Each row was made from one walk, in order. Every step used is in the known rows, and no mark comes twice. Write each row's walk.
Known rows
legis kotuv: [ 1.93  0.48  0.35 -1.63  0.60  0.91 -0.63  0.65  1.28 -0.65  2.35 -5.65
  2.18  0.64  0.20 -2.85 -0.25  0.10 -1.30 -1.68 -4.10 -1.94]
kabe vuguz kotuv: [-0.06 -1.24  0.21  7.25  1.21  0.98  0.91  1.43  0.55  1.72 -0.92 -4.96
  3.11  0.28  1.13 -1.22 -0.28  0.64 -0.84 -2.55 -5.46 -2.51]
mudulam zimiz kotuv legis: [ 0.72 -1.28  1.86  1.60  4.44  2.46 -0.26 -0.82  1.00 -0.18  0.26  0.13
 -0.92 -0.39 -0.26  2.56 -1.41 -1.95 -1.04  6.53  2.47  1.41]
legis kabe vuguz mudulam zimiz didu: [ 0.14 -2.98 -0.50  5.93  3.89 -0.40  0.25  2.10  2.40  3.14 -1.18  1.26
  3.23  0.99  2.53  2.87 -0.88  0.92 -3.49  3.12  0.35 -0.92]
kotuv legis kabe: [-0.42  0.29  0.52  0.78  0.09 -0.33  0.92 -0.59  5.23  3.78 -0.23  8.76
  1.28 -0.28  2.96  0.80 -0.50  1.47 -0.53 -1.49  4.23  0.10]
kabe vuguz kotuv legis: [-0.55 -0.74  0.93  7.53  1.41  1.01  1.34  0.94  2.40  2.77 -0.86 -2.08
  3.26  0.07  2.80 -1.74 -0.38  1.06 -0.39 -3.09 -4.49 -2.65]
mesav zimiz kotuv legis kabe vuguz: [ 0.72 -0.60  0.67 -0.85 -0.34  0.60  1.09 -3.73  6.69  1.26 -1.15  8.41
 -0.98 -0.14  7.57  4.69 -1.03 -0.44 -0.60 -2.43  1.68 -2.71]
kotuv legis kabe vuguz mudulam: [-1.39 -0.43  0.32  4.06  1.57  0.42  1.81  0.05  5.17  4.62 -0.50  7.75
  2.50 -0.10  4.52  0.62 -0.70  2.18 -1.03  0.01  2.14 -1.79]
mudulam legis: [ 0.12  0.32  0.72 -1.47  0.97  1.16 -0.71  0.19 -3.98  0.94  2.43  5.74
  0.66  0.05  0.79 -0.06 -0.32 -0.19 -2.93  1.56  1.46 -1.55]
zimiz kotuv legis kabe vuguz: [-0.18 -0.74 -2.27  0.70  2.99  1.76  2.24 -3.00  6.95  2.40 -0.26  6.39
 -0.78 -0.29  4.50  4.62 -1.24 -0.27 -0.77  3.42  2.87 -1.00]
gebopi kabe vuguz: [-1.62 -0.51 -0.40  3.59  3.93 -1.15  0.31  1.76 -0.18  3.52  0.41  2.45
  2.21  1.66 -1.41  0.76  0.78  3.99 -2.17  0.27 -5.17  0.05]
gebopi kabe vuguz kotuv: [-1.21 -1.09  0.70  4.66  3.26 -0.79  0.44  1.63 -0.71  3.63 -0.19  0.82
  3.27  1.13 -0.92 -0.25  1.06  3.89 -2.22 -1.25 -7.54 -0.10]
gebopi kotuv legis kabe: [-1.54  0.94  2.82  0.13 -3.19 -0.77  1.70  2.35  3.46  2.48  0.52  2.61
  2.27 -0.60  1.72 -2.72 -0.18  2.97 -0.57 -1.34  9.12 -3.01]
kabe vuguz: [-0.64 -0.41 -1.35  5.69  2.21  0.43  0.70  1.58  1.34  1.64 -0.08 -2.60
  1.56  0.97  0.43  0.11 -0.65  0.82 -0.71 -0.37 -1.99 -2.37]
kotuv legis kabe vuguz mudulam gebopi: [-1.15 -0.07 -0.47  4.36  0.41  1.10  1.72  0.01  5.81  4.73  0.06  7.68
  2.71 -0.57  5.59 -0.17 -0.35  2.51 -1.45  1.70  3.32 -2.31]
mudulam zimiz kabe vuguz: [ 0.58 -2.10  0.24  4.56  2.51  0.82 -1.57  1.75 -4.39  1.80 -0.99 -5.26
  0.93  0.84 -4.23 -3.76 -1.17 -1.95 -2.72  4.45 -0.22  1.42]
kotuv legis kabe vuguz mudulam zimiz: [-1.07 -0.87  1.29  5.00  2.54  0.79  1.29  0.67  4.19  4.36 -0.39  6.46
  2.69 -0.04  3.32  0.77 -0.95  1.72 -1.48  1.28  2.51 -1.14]
kotuv legis kabe vuguz: [-0.72  0.12 -0.14  3.63  1.19 -0.10  1.29  0.17  5.86  4.56 -0.28  7.44
  2.09  0.18  3.17  0.86 -0.82  1.89 -0.87 -1.64  3.27 -1.08]
kotuv legis: [-1.04  1.02  1.43  0.52  0.33  0.12  0.86 -0.94  3.77  2.17  0.16  5.91
  0.29 -0.41  3.44 -1.13 -0.34  0.95  0.82 -1.16  2.02 -0.30]
mesav zimiz kabe: [ 0.76 -0.66  0.64 -2.75 -4.05 -1.11 -0.87 -2.65 -0.58  1.15 -2.20  3.87
 -0.95  0.24  3.49 -2.71 -0.09 -1.32 -1.00 -3.97 -0.44 -0.87]
kabe vuguz mudulam: [-1.96 -1.53 -0.32  6.70  3.11  1.49  1.79  1.29 -0.10  1.71 -0.56 -2.10
  2.53  0.43  3.22 -0.31 -0.34  1.36 -1.05  3.01 -4.35 -3.76]
mudulam gebopi kotuv legis: [-0.57  2.26  0.01  0.75 -5.63  1.62  0.76  1.39  3.48  1.29  2.22  0.17
  1.67 -1.96  4.49 -5.19  0.89  2.80 -0.94  4.28  8.81 -3.99]
mesav zimiz didu: [ 1.46 -0.69  2.76 -2.04 -0.44 -3.08 -1.80 -1.57  4.49 -0.72 -1.67  4.13
 -1.03  0.97  8.78  1.82 -0.24 -0.96 -0.73 -4.27 -0.58 -0.63]

Which walk is each row?
[-0.29  0.89 -2.66  3.37 -0.73  1.10 -0.18  1.15  1.59  2.84  1.91  1.46
  2.19 -0.32  2.09 -1.89  1.45  3.81 -2.70  5.18 -0.11 -1.65]
mudulam gebopi kabe vuguz
[-0.62 -1.49 -1.52  5.21 -0.49  0.89  1.58  2.31  2.58  3.55 -0.12  1.24
  3.97 -0.19  2.50  0.65 -0.17  2.71 -3.14  3.21  3.53 -3.80]
legis kabe vuguz mudulam gebopi kotuv
[ 0.51 -1.02  2.58  2.78 -1.39  0.53  0.98 -0.66  2.58  2.77 -1.30  2.72
  3.11 -1.23  3.07 -1.42  0.15  0.73 -0.53 -4.19 -1.97 -0.15]
vuguz kotuv legis kabe
[-0.03 -2.84 -1.43  5.34  3.52  1.40  1.29  0.94  2.08  2.93 -0.84  1.71
  2.67  0.38  1.12  4.01 -1.07  0.72 -3.14  4.46  0.77 -1.65]
legis kabe vuguz mudulam zimiz kotuv
[-1.75  0.79  2.36  2.06 -2.42 -0.59  1.90  2.88  3.95  3.05  0.51  1.73
  2.82 -0.28  1.87 -2.62 -0.44  3.20 -0.79 -1.49  8.44 -3.85]
gebopi kotuv legis kabe vuguz
[-1.15 -2.92  2.18  2.65  4.19  3.05  1.45 -0.81 -0.59  0.76 -0.65  2.20
  1.21 -0.97  3.61  2.04 -0.65 -0.30 -1.80  9.19 -0.42 -0.82]
vuguz mudulam zimiz kotuv legis kabe
[ 0.40 -0.66 -0.79  1.59  1.79  0.90 -0.26  1.28 -1.91  3.35  1.98  7.25
  2.49  0.67  0.54  1.95 -0.84  0.69 -4.63  1.00  2.73 -2.33]
mudulam legis kabe vuguz
[ 0.38 -0.92  1.21  0.99 -3.37 -0.63 -0.13 -2.24  0.99  2.77 -2.61  3.45
  0.67  0.25  5.24 -3.71 -0.30 -0.71 -1.10 -5.61 -2.44 -2.25]
mesav zimiz kabe vuguz kotuv legis
[ 0.87 -1.96 -1.14  5.49  0.51  0.06  0.78  1.45  2.51  3.52 -1.16  0.50
  3.69  0.34  0.09  1.93 -0.48  1.20 -2.53 -2.29 -0.60 -1.21]
legis kabe vuguz kotuv
[-0.58 -1.49 -1.92  4.05 -0.94  0.10  0.51 -0.48 -1.52  4.43 -2.30 -1.94
  1.80  0.41  0.71 -7.17 -0.28 -0.79 -1.74 -1.14 -3.66 -0.64]
zimiz kabe vuguz kotuv legis
[ 0.51 -1.33 -2.20  4.43  1.20 -0.37  0.63  1.57  3.01  3.42 -0.63  2.13
  2.63  0.85 -0.39  2.92 -0.71  1.31 -2.46 -0.79  1.76 -1.11]
legis kabe vuguz
[-1.55 -2.02 -2.81  3.48  0.22  0.47  0.83 -0.25 -3.30  3.68 -2.10 -1.94
  1.31  0.68  0.99 -6.14 -0.24 -0.58 -2.15  3.20 -3.54 -1.42]
zimiz kabe vuguz mudulam
[-1.56 -0.94 -1.55  7.09  1.39  2.47  1.64  1.25  0.79  1.89  0.22 -2.22
  2.81 -0.32  4.75 -1.48  0.11  1.84 -1.60  5.55 -2.61 -4.59]
kabe vuguz mudulam gebopi
[-0.61 -1.22 -3.57  2.79 -0.35 -0.25  0.06 -0.04 -2.30  3.58 -1.74 -2.34
  0.65  1.02 -0.97 -5.76 -0.45 -0.96 -1.94  0.81 -1.91 -0.42]
zimiz kabe vuguz
[-1.38 -0.75 -0.33  1.98 -1.24  2.92  1.29 -0.44 -0.81  0.36  0.47  0.57
  1.77 -1.77  6.13 -2.40  1.10  1.51 -1.28  8.34 -0.84 -3.17]
vuguz mudulam gebopi
[-2.52 -1.18  0.56  3.79  4.89  0.01  0.86  1.64 -2.54  3.95  0.89  4.79
  3.09  1.28  0.85  0.39  0.89  4.34 -3.31  3.13 -6.29 -1.47]
gebopi kabe vuguz mudulam legis
[-1.35 -2.40  0.20  7.36  5.20  2.69  1.49  1.10 -0.50  1.03 -0.39 -3.52
  2.01  0.35  2.33  1.26 -0.97  0.18 -1.72  6.47 -3.61 -2.98]
kabe vuguz mudulam zimiz kotuv
[ 0.43 -0.83 -0.04  0.03 -2.93 -0.93 -0.55 -1.86  0.10  1.94 -2.22  2.55
 -0.19  0.71  3.69 -2.67 -0.38 -0.98 -1.36 -4.14 -1.44 -2.09]
mesav zimiz kabe vuguz
[ 1.11 -0.53  0.88 -3.21 -1.13  0.62  0.35 -4.00  3.70 -1.15 -1.02  5.01
 -2.15 -0.35  6.00  4.26 -0.50 -1.40 -0.14 -1.50  0.27 -1.98]
mesav zimiz kotuv
[-1.90 -1.41  0.01  6.00  3.54  2.11  1.44  1.36 -2.07  2.19  0.63  0.75
  2.89  0.47  3.66 -0.33 -0.52  1.21 -2.47  3.79 -3.62 -4.54]
kabe vuguz mudulam legis
[ 0.71 -1.04 -0.08  2.40  1.31  1.16 -0.15  1.17 -2.23  3.39  1.58  6.12
  3.27  0.31  0.90  1.31 -0.70  0.61 -4.67 -0.05  1.04 -2.42]
mudulam legis kabe vuguz kotuv
[-0.13 -2.58 -0.63  5.99  2.79  0.74  0.87  1.99  1.09  3.22 -0.83  1.31
  3.45  0.47  0.38  2.65 -0.82  1.28 -3.09  2.90  0.59 -1.51]
legis kabe vuguz mudulam zimiz
[-0.20 -1.77 -2.39  5.34  0.66  1.08  1.27  1.37  2.60  3.58 -0.39  2.42
  3.45 -0.04  2.59  1.74 -0.21  2.05 -3.04  3.33  1.39 -2.67]
legis kabe vuguz mudulam gebopi
[ 0.74 -0.44 -0.17 -1.19  0.75  0.67 -0.63  0.50 -2.56  2.52  2.04  8.55
  1.70  0.18  0.34  1.88 -0.57  0.32 -4.29  1.13  3.76 -1.15]
mudulam legis kabe
[-1.74 -2.07  0.63  7.54  5.34  2.77  1.75  0.76  0.79  1.83 -0.37 -1.39
  2.11  0.18  3.48  0.84 -1.08  0.51 -1.44  6.13 -2.91 -3.12]
kabe vuguz mudulam zimiz kotuv legis
[-0.85 -1.28 -1.87  1.17  3.44  2.28  2.78 -3.11  6.25  2.47 -0.49  6.65
 -0.26 -0.61  5.87  4.37 -1.06 -0.03 -0.92  5.03  1.74 -1.70]
zimiz kotuv legis kabe vuguz mudulam
[-2.35 -0.32 -0.21  7.12  0.36  2.39  2.25  1.88  2.00  2.55  0.55 -1.38
  3.32 -0.55  5.79 -2.98  0.04  2.81 -1.41  5.06  0.19 -5.75]
kabe vuguz mudulam gebopi kotuv legis
[ 0.90 -1.90  0.91  1.77  1.39  0.64 -1.90  0.99 -5.04  0.99 -0.93 -4.01
  0.19  0.34 -4.43 -3.83 -0.80 -2.30 -2.36  4.55  0.77  2.58]
mudulam zimiz kabe
[ 0.60 -0.07  1.61 -2.93 -1.04  0.63  0.78 -4.45  5.50 -0.06 -0.97  7.92
 -2.05 -0.52  7.68  3.71 -0.68 -0.95  0.30 -2.06  1.31 -2.12]
mesav zimiz kotuv legis
[-0.47 -2.20 -1.54  5.05  1.80  0.41  1.37  1.37  2.06  3.44 -0.90  2.51
  3.25  0.47  1.59  2.55 -0.56  1.72 -2.64  1.55  0.20 -2.14]
legis kabe vuguz mudulam
[-1.35 -2.96  2.00  2.62  2.18  1.94  0.22  0.31 -5.57  0.83 -1.34 -2.05
  1.45 -0.53  0.91 -3.35 -0.14 -0.83 -2.03  8.05 -2.76 -0.25]
vuguz mudulam zimiz kabe
[-2.00  1.46  3.51 -0.06 -3.00 -0.40  1.60  2.11  2.43  1.37  0.79  0.68
  1.48 -0.68  2.05 -4.03 -0.10  2.57  0.36 -1.06  7.56 -3.28]
gebopi kotuv legis
